Each row was made from one walk, in order. Every step used is in the known rows, and no mark comes twice. Write each row's walk.
Known rows
Q > L: [ 31   3 -19 -13  -1 -16  23  13  17 -20   3  -6 -11   4   8 -21 -10 -11
   9  -6   0 -21 -15  -1  -2  13  16  25  -2 -26   8 -12   5   6  -8 -21
   5  26 -12 -31  10  36  11  14   4  -2  14 -15 -22 -14   5 -15   4   0
 -22]
V > N: [ -9  -3 -16  -9   0  -6   1  20   6 -13  19   6 -10  -2   8 -24 -22  19
   1  -5   4   7  -6 -15   8  23  -8  18   8 -26  34 -25   8   9 -17 -15
  17  13  10 -37  47   8  -5  38   2 -28 -14  21  -8 -18  -7 -10 -20 -14
 -16]
M > L > V > N: [-21  18 -47   9 -29   2   2  18   4 -20  21  12 -11  16  43 -20 -26  -5
  31  -2 -10   3 -16  12   1  24  12  31 -14 -38   9 -11  -3  11 -23 -37
  27  34 -17 -24  88  -1   6  59  -4  -5  14  40  -1 -41  -2 -38 -41 -34
 -24]
Q > L > V > N > H > R: [ 28  38 -38   4  -5 -13  18  51   3 -35  23  51   0   5  61 -20   3  32
  30 -13  -5  21   9   9  47  42  20   9 -29 -80  23   0   9   7 -23 -37
  24  26 -21 -64  38  50  16  42  -5  -2   2  11  -4 -53  12 -14 -44 -16
 -34]
M > L > S: [-19  23   3  27 -47   7  23   6   7 -18   8 -11  -8  24  24 -20 -20 -27
  -1   1 -25 -10 -15  12  -5  -3  14  27 -14  -9 -25  -6 -22  23  14 -40
  13  19 -34  17  51   3   7  44 -13 -23   3  10 -13 -31  17 -48 -34 -16
 -31]
N > V: [ 23  19   6  13  19  -8  14  16   9  -1  19  15 -23  -1  -2 -17 -10   4
 -23  -9 -16 -21  -5   6  -8  17  15 -18  26 -30  -1  34 -12  10   5 -20
   7   1  -9 -16  25   0   9  21  14  -4 -16   6  -1   1   3  17  -8   4
  -1]
V > N > H > L > M: [ 21  23 -41   2 -26  -8  14  27 -14 -43  54  39   2 -13  36 -66  -9  50
   2 -22   8  14  37  48  34  41   1   4 -12 -53  17 -13 -23  23  11 -23
  49   3 -25 -53  68  28   8  41 -16 -28 -12  42  -7 -31 -10  -7 -41  -3
 -31]
H > R: [  9  13   6   0  10  -1   7  10  33  -5  19  17  -3  17  12 -17  -3  21
 -16  -3  -8 -16 -16  -8  25  20  -8   6   7 -24   2  -8  -5   9 -16 -24
   1  17  -8 -13  25  31   1  14  -4 -13 -25 -48  -3 -29  10   7  -8  -5
  14]
M > R > H > L: [ -3  22 -14 -14 -63  20  17  15  27 -31  56  13 -13  15  37 -47  13  25
  -1  -4  -1 -25   7  27  -9  61   5  20 -19  -5 -30   9 -14  32   1 -45
   6  15 -19   7  34  68  23  16 -12 -42 -15 -39   9   4  -4  -6 -14  -2
  -5]
Q > L > K > N > V: [ 37   4   8  -6   3 -28  49  28   7 -31  15   5   0 -10   0 -22  -4  15
  -4  -8 -12 -25 -23   0  -8   5  39   9  17 -43   7  -2  -8  20 -21 -29
 -10  17 -12 -24  50  34  16  43 -35  22  11  10   6 -19  26   6  -6 -14
 -17]
H > N: [ 14   4   5  -1  13   2   1   4  22   1  32  11  17  12  -1 -30   9  -4
 -22   5   6   4 -15  -1  24  20 -12  31 -26  -9  -6 -19   3   6  -8 -38
  11   3   8 -31  33   6  26   0  -6   1 -15 -20 -28  -6  -7  12  -8  10
 -21]
R > H > N > V > L > S: [  8  32   8  23 -45  13  10  41  24 -17  64  29 -16  10  21 -51  31  22
 -23  11 -20  -2  12  14  -3  17   1   6 -27 -15 -35  27 -31  -3   0 -84
  20   2  -6 -21  68  30  41  11 -19  14 -36   7 -17 -21  20   3 -34   9
 -72]
K > N > V > L > M: [ 16  -6 -18  13  -4 -19  27  13  16 -36  45  24 -20 -14 -11 -27   0  33
   0 -21  -9  -1  14  32  10  -7  27   7  36 -32 -17   8 -32  -3   4 -19
   8  13 -22 -20  92  20  12  31  -2  33 -24  65  24 -45  31   6 -33 -14
 -24]
K > N > H: [ 21  -8   2  13  21 -28  34  -4  -8  11  23  22  12   1  -8 -17 -25   7
  -7 -15 -12  36  14  15  34   2  10  10  11 -40  -4 -25   8  36   1  -6
  -7 -12  -6   2  36  10  20  47   1  -1  -1  17   2 -28   2  -5 -30  -1
  -7]
H > L: [ 11  12  -3  -7 -25   7  22  13  27 -24  29  10   0  -1  24 -49   7  16
 -21 -12   4 -19 -10   7  11  32   9   6 -17 -14  -5  -7 -13   7   1 -36
  18  20 -10 -16  26  19  18  11 -12 -19   3 -23 -14 -11  -1   0  -5  -7
 -22]
R > H > N > V > L > K: [  9  25 -23  -8 -31   0   6  41  29 -36  57  16 -19  -3  15 -48  29  34
 -23  15 -28  -8  -3  14  -3  37   2  16 -15 -36 -13  29 -19   6  -8 -66
  21   1   7 -23  74  24  42   7 -39  46 -21  -8 -14 -13  10  30 -20   6
 -54]
Q > L > K > N > H: [ 39  -6 -12   2   9 -37  50  20  -9 -41  15   4  17  -6   4 -26 -18   4
   7 -11 -17   7  -6   9  28   6  34  27 -11 -58   6 -23   7  32 -10  -3
 -10   5 -20 -20  38  33  23  44 -36  21  20  19  -2 -33  19 -11 -15  -2
 -25]
K > N: [ 11 -23   7   4  10 -14  25  -4  18   0  23   6   7   2 -14 -16 -11   4
  -9 -11   3  14  -4  -9  16  -1   4  21  17 -16   1 -38   4  15 -15 -14
 -14   6  -3   4  43  13  10  30   0  -7  -7   6   3 -18   9  -7  -5  -9
   1]
R > H > L > V: [ 11   7 -34  -1 -48  14  12  27  42 -26  66  42 -13  11  50 -53  21  27
   5  -1  14  -4  11  29   2  33  26 -17 -30 -10 -16  24  -4  19 -33 -70
  31  28 -20  -2  42  36  42   7 -13   6  12 -22   2   3   8  -5  -4  -6
 -36]
V > L > K > N: [-14 -24 -20  12 -18 -12  27   6  21 -50  16  -6 -10  -4   8 -33   2  18
  -1  -4 -15  13 -30  -8   9  -8  19  37  27 -29 -10 -37  -1  13 -16  -8
   4  28 -10  -4  84   3   9  24 -46  28 -11  24  13 -49  21  -6 -21 -25
 -43]
M > R > H > N > V > L > S: [-12  43   0  28 -73  21  10  41  23 -20  67  11 -18  23  28 -43  38   7
 -11  11 -26 -13   7  22 -12  41   1  22 -17 -14 -52  33 -31   8  14 -77
  17   6 -12 -11  77  52  38  31 -21   6 -55  12   0 -28  13   2 -43  -9
 -66]
K > N > H > L > S: [ 20   4  16  28 -32  -4  52  18   0 -21  47  28  30   0  31 -49   6  12
 -28 -18 -13  23  27  22  32   9  35   0 -19 -23 -19 -29 -18  30   9 -40
  15  -1 -25  -2  47  24  23  51 -38 -21 -11  25   3 -42  21 -22 -36 -11
 -50]
Q > L > K: [ 21   1 -13  -7  -9 -12  30  28  15 -50  -2 -15 -10   2   8 -29  -4  -6
  11   0 -10 -23 -39  -1  -1   6  26  34   5 -36   3 -13   5  21 -13 -25
  13  36 -21 -20  19  25   3  16 -36  12  21  -8 -24  -9  12  -9   6  -8
 -32]
N > V > L > M: [ 14  16 -26  20 -18 -10   9  18  20 -46  30  20 -35  -6   1 -32  -3  26
   6 -12 -16  -7   5  40   0  -4  14   1  27 -43  -9  43 -27 -10  18 -26
  33  22 -26 -31  70   8   9  16   8  20 -24  50   9 -33  17  12 -26  -8
 -38]
R > H > L: [ 16   8 -12 -22 -34  12  16  17  37 -20  60  22  -9   4  25 -59  10  33
 -11   0   2 -19  14  17   0  40   7  -7 -19  -5 -11   4  -7  21 -20 -50
  10  11 -13   3  28  40  32   9  -9 -22   0 -42 -11   4   5  -5   1   8
 -20]

Write each row's walk
[ -9  59 -43   5 -19  -3  10  31  -5 -17  35  46  -1  18  65 -16 -18  18
  24  -7 -30  19   7  24  38  46  13   6 -26 -69  15   5  -7  21  -7 -36
  23  20 -26 -31  77  25  14  64   0 -10   3  19   9 -63   2 -29 -70 -25
 -12]  M > L > V > N > H > R
[ 10  29 -12   2 -19  14  -3  33  28 -15  74  22  -8  23 -15 -35  22  14
   1   7   1 -14  29  55 -10  48   1   9  -8 -20 -23  52 -33   9  12 -68
  14  -5 -24 -15  74  62  46  18   3  -6 -41  -3   4  17 -11  27 -26  18
 -11]  L > M > R > H > N > V
[ 18  23 -29 -11 -20  -2  19  25 -26 -28  36  28   8  -9  44 -59  -5  35
  -9 -22  -4   5  16  18  32  48   7   4 -19 -48  24 -16  -4  32   4 -18
  30   5   5 -45  42  20   5  47 -10 -25   6  14 -12 -32 -14  -3 -39   1
 -36]  V > N > H > L
[ 16  15 -34  -5 -30   8  -1  32  31 -37  77  34 -23  -2  -2 -57  25  45
  -9   6  -3 -10  32  44   6  24  -3   3 -17 -26 -18  42 -32 -11   2 -68
  27   6 -13 -28  94  37  48   2  -6  33 -30  11 -13 -20   8  29 -24  22
 -47]  R > H > N > V > L > M
[  1  11  16  47 -29  -6  38  15  11 -20  33  16 -12  -2   9 -29   2   8
 -17 -12 -18   3   1  -2  12 -18  33   7  28 -18 -25   2 -27  -4   6 -36
   2  11 -14  -7  79   6  12  50 -22  15 -39  55  23 -53  44  -7 -37 -27
 -52]  K > N > V > L > S
[ -1  10 -32  -2 -37  16   8  38  11 -37  39  34  -2   1  54 -50   7  32
  12  -9  18   5  -2  13  16  41  17   8 -25 -34  13 -14  -7   9 -35 -54
  50  37 -12 -53  69  13  11  39 -19  -6   0  24  -1 -27  -1  -8 -23 -32
 -49]  H > L > V > N
[ 15  -7   7   9  17 -29  36  15  -7 -22  25  12  14  -8  -2 -25 -22   8
 -13 -11 -20  34   0  22  28  -2  17  13   8 -46   7 -24   8  39 -13  -5
  -6  -3 -11  -1  48   3  17  47 -43  21   2  26   8 -24  12  -3 -22 -12
 -16]  L > K > N > H
[ 13   1 -34  -5 -40  -6  20  28  34 -45  31   2 -25  23   4 -31   2  11
  37  -1   4 -22  23  48 -13  27  22  40  -6 -16  -9  20  -8  19   4 -37
  17  26 -44  -4  46  85  22  12   0 -14 -13 -10   2   4   7 -16  -9   2
  -2]  Q > L > M > R > H
[ -5   4 -26  17 -44  -7  24  21  22 -40  66  24 -30   8  -2 -32   6  40
  16 -17 -11  -6  39  43  -9  27  16  10  37 -22 -29  30 -32   7   2 -35
   1  14 -34  12 111  64  28  43  -3  13 -47  45  55 -28  21   4 -38 -19
 -10]  K > N > V > L > M > R > H
[ 18  22 -27  12  -7  -1   2  19  23 -43  49  22  -7   0   2 -42  26  26
 -15  -7  -4  -9   0  38  15  11   8  18  -4 -33 -18  25 -36 -18  28 -55
  37  13 -19 -48  85  12  27  -4  -4  28 -34  36  -9 -31   4  29 -25  10
 -59]  H > N > V > L > M
[  4  39 -37   2 -50   7  17  30 -15 -52  49  25   7   0  29 -56  -7  27
  18 -29  -4  15  28  60  15  63  14  22 -15 -47   4  -1 -26  32  28 -24
  48  12 -30 -46  73  55   6  55 -19 -41 -20  45  22 -28 -22  -6 -42 -17
 -33]  V > N > H > L > M > R
[ 17  12  12  10  15 -18  37  17   6 -29  33  29  16   3   9 -17  -6  26
 -23  -9 -21  20   1   6  43  14  11   3   8 -56   3 -28  -1  37 -17 -17
  -8  -3 -19  -3  52  36  17  37 -44   7 -11  -9  17 -44  12   0 -26 -17
   1]  L > K > N > H > R
[  5  21   7  45 -35   3  23  35  14 -23  21  14 -33   0  21 -34   3   3
 -16   0 -30 -15 -15   3   1 -10  21  -3  22 -27 -28  32 -34  -3  19 -41
  24  19 -16 -21  46  -6   6  32 -13   9 -32  44   7 -42  33 -10 -33 -19
 -71]  N > V > L > S
[  8  17 -17   9  -4 -13  12  15  12 -18  12  12 -40  -8   9 -26  -9  10
 -14 -11 -29 -15 -11  12  -3  17  16   3  27 -41  -5  39 -15  -3  10 -15
  10  14   0 -25  38  -4   9  20  14  19 -21  24   8 -30  18  11 -17 -10
 -34]  N > V > L
[  9   1  -6  13  -3 -18  30   7   9 -15  33  23 -20 -13  -1 -19  -7  21
  -8 -22 -20   3  -4  -1  13   2  26  12  28 -34 -15   4 -16   2   0 -14
 -13  14   1 -15  71   8   6  35   3  28 -21  37  22 -50  24  10 -29 -13
 -32]  K > N > V > L
[ 10  -3 -11 -23  -4   4  -1  13  29   5  58  19   4  13   1 -45  13  14
 -16  15  12   0  13   8   9  31 -20  15 -36  -9  -1  -2   4  15 -18 -58
   7  -5  12  -6  42  34  38  -2  -6   9 -11 -45 -31  11  -9  10  -4  28
 -15]  R > H > N
[ 11  35 -11  -8  12 -11  13  25  -8 -13  34  37   6   2  24 -24 -14  45
  -5 -12  -9  18  18  -2  50  46  -8  -5   7 -60  30 -17   5  17  -5 -10
   9  -3  -2 -44  37  31   6  44  -1 -29 -31  -3  -3 -42  -3  -1 -50  -5
  -6]  V > N > H > R
[-16  10 -51   1 -60  16  -4  20  32 -41  78   8 -14  24   8 -57  25  24
  11   1   3   3  17  44   0  45  -6  51 -24  -6 -38   3 -19   7  13 -56
  34  15 -20 -14  84  66  39  -1 -18  11 -41  10   6 -23  -5   9 -29   4
 -39]  V > L > M > R > H > N
[  0  -9 -32  16 -27  -6   6   8  28 -51  26  11 -26  -3   2 -40  -8  22
  13  -8   0   9  -2  28  14  -6  14  31  15 -23 -16   5 -18   0  10 -22
  27  28 -28 -25  63  10   4   5 -11   9 -20  47   2 -37  15 -17 -17  -9
 -30]  V > L > M
[-16  30 -44  14 -24 -11  10  21 -21 -18  24  31  -5  10  49 -28 -34   0
  32  -7 -28  22   2  32  18  27  15  18 -28 -66  11   2   0  29  -8 -26
  31  15 -22 -29  77  -3  16  72   1  -6  23  50   7 -45  -7 -39 -65 -19
 -33]  M > L > V > N > H
[ 24  15   4 -20 -29   2  39  33  23 -40  68  31  -3  -8  14 -57  11  45
 -26  -6  -3 -30  19  14   0  34  28 -19   1 -21  -6  15 -28  23 -33 -59
   2   7 -18   9  72  46  36  40 -47  16   3 -23  19  -2  18  25 -13 -10
 -19]  R > H > L > K > N > V
[-10  34 -17  -5 -62   8   6  41  21 -48  58   6 -14  10  16 -40  34  16
  -6   9 -32 -14 -24  23 -20  53  16  30  -4 -30 -34  38 -22  21   6 -62
  19   8  -6 -16  86  52  39  18 -44  33 -38  -5   3 -18  -5  26 -28  -7
 -52]  M > R > H > N > V > L > K
[ 30  -3 -33   1  -3 -15  25  16  19 -44  10   5  -9   6  -3 -32  -4  14
  18  -9  15 -15   5  35   7   1  17  28   2 -27   2   0  -9  -2   4 -26
  22  29 -38 -30  35  37   8  10  -2  -5   6  11 -21 -13  14 -11   0  -4
 -18]  Q > L > M
[ 19  26  -5   1  -5   0   5  13  18 -14  43  18  -6  -3   7 -39  21  14
 -22  -4 -20 -10 -19   4   8  27  -2  19 -10 -33 -28  19 -19  -8  23 -37
  13   6  14 -45  64   7  25   4  -2  31 -30   8 -15 -29   2  32 -22  17
 -53]  H > N > V > L
[ -6  22 -35  12 -61   2   8  27  28 -39  61  20 -53  10   5 -33   0  30
  16  -9 -23 -12  19  56 -21  32  18  11  25 -29 -26  60 -34  13  21 -39
  14  12 -33   1  74  49  22  29   2   6 -41  26  38 -22  12   6 -33 -10
 -19]  N > V > L > M > R > H
[ 13  22 -26 -13 -20   3   5  21  24 -13  69  27 -17  -2  12 -41  27  32
 -16   3 -19  -8  10   8   5  41  -3   7 -17 -26 -15  29 -15  -9   1 -57
  11   2  12 -25  62  32  41   5  -3  27 -23 -13 -13 -17   8  25 -28  20
 -50]  R > H > N > V > L
[ -9   2 -24  10 -39   5   8  16  37 -27  51   9 -27  23  -9 -33  -4  17
  21  -1   6  -2  28  55 -15  25  -4  18  15  -7 -22  26 -14  26  -2 -36
  18  18 -39  15  53  57  23  21  -2 -21 -33  -4  13   8   1  -9 -18  -5
   7]  L > M > R > H
[ 18   3   9  23 -24  -5  32  31  19 -25  -2  -6  -8  11  19 -25  -1 -13
   5  -6  -1 -16 -17  -6   1  -8  28  28 -11 -16  -7  -7 -15   5  -6 -42
  15  30 -27 -21  15  24   7  21 -19 -16   0  -1 -20 -18  29 -30  -4 -13
 -47]  Q > L > S
[ 14  11 -21  -1  11 -15   8  21 -24  -3  24  20   0  -8   9 -32 -31  26
   2 -11 -10  25  15  10  29  28  -3  10  -1 -53  25 -10  13  27   0   0
  19  -1   9 -40  39   5  10  53  -1 -30 -10  30 -10 -26 -12 -17 -41  -3
 -26]  V > N > H
[ -3  30 -16  -7 -47  14   3  21  21 -13  69  21 -24   9  20 -37  25  16
   0   2 -26 -19  -2  21 -11  65  -1  27 -13 -24 -41  34 -21   8  13 -55
  10   5   6 -18  71  56  33  13  -6  10 -45  -5   6 -18  -6  21 -33  12
 -39]  M > R > H > N > V > L
[ 21  -5  18   7  22 -23  32   7   6  11  26  17  -4  -1 -15  -8 -15  12
 -12 -15  -8  -1   2   5   3  11  11  -7  25 -29   3   5  -8  10 -11 -23
 -16   4  -2  -8  52  12  12  39   7   6 -18  13  11 -15  13  12 -12  -6
   3]  K > N > V
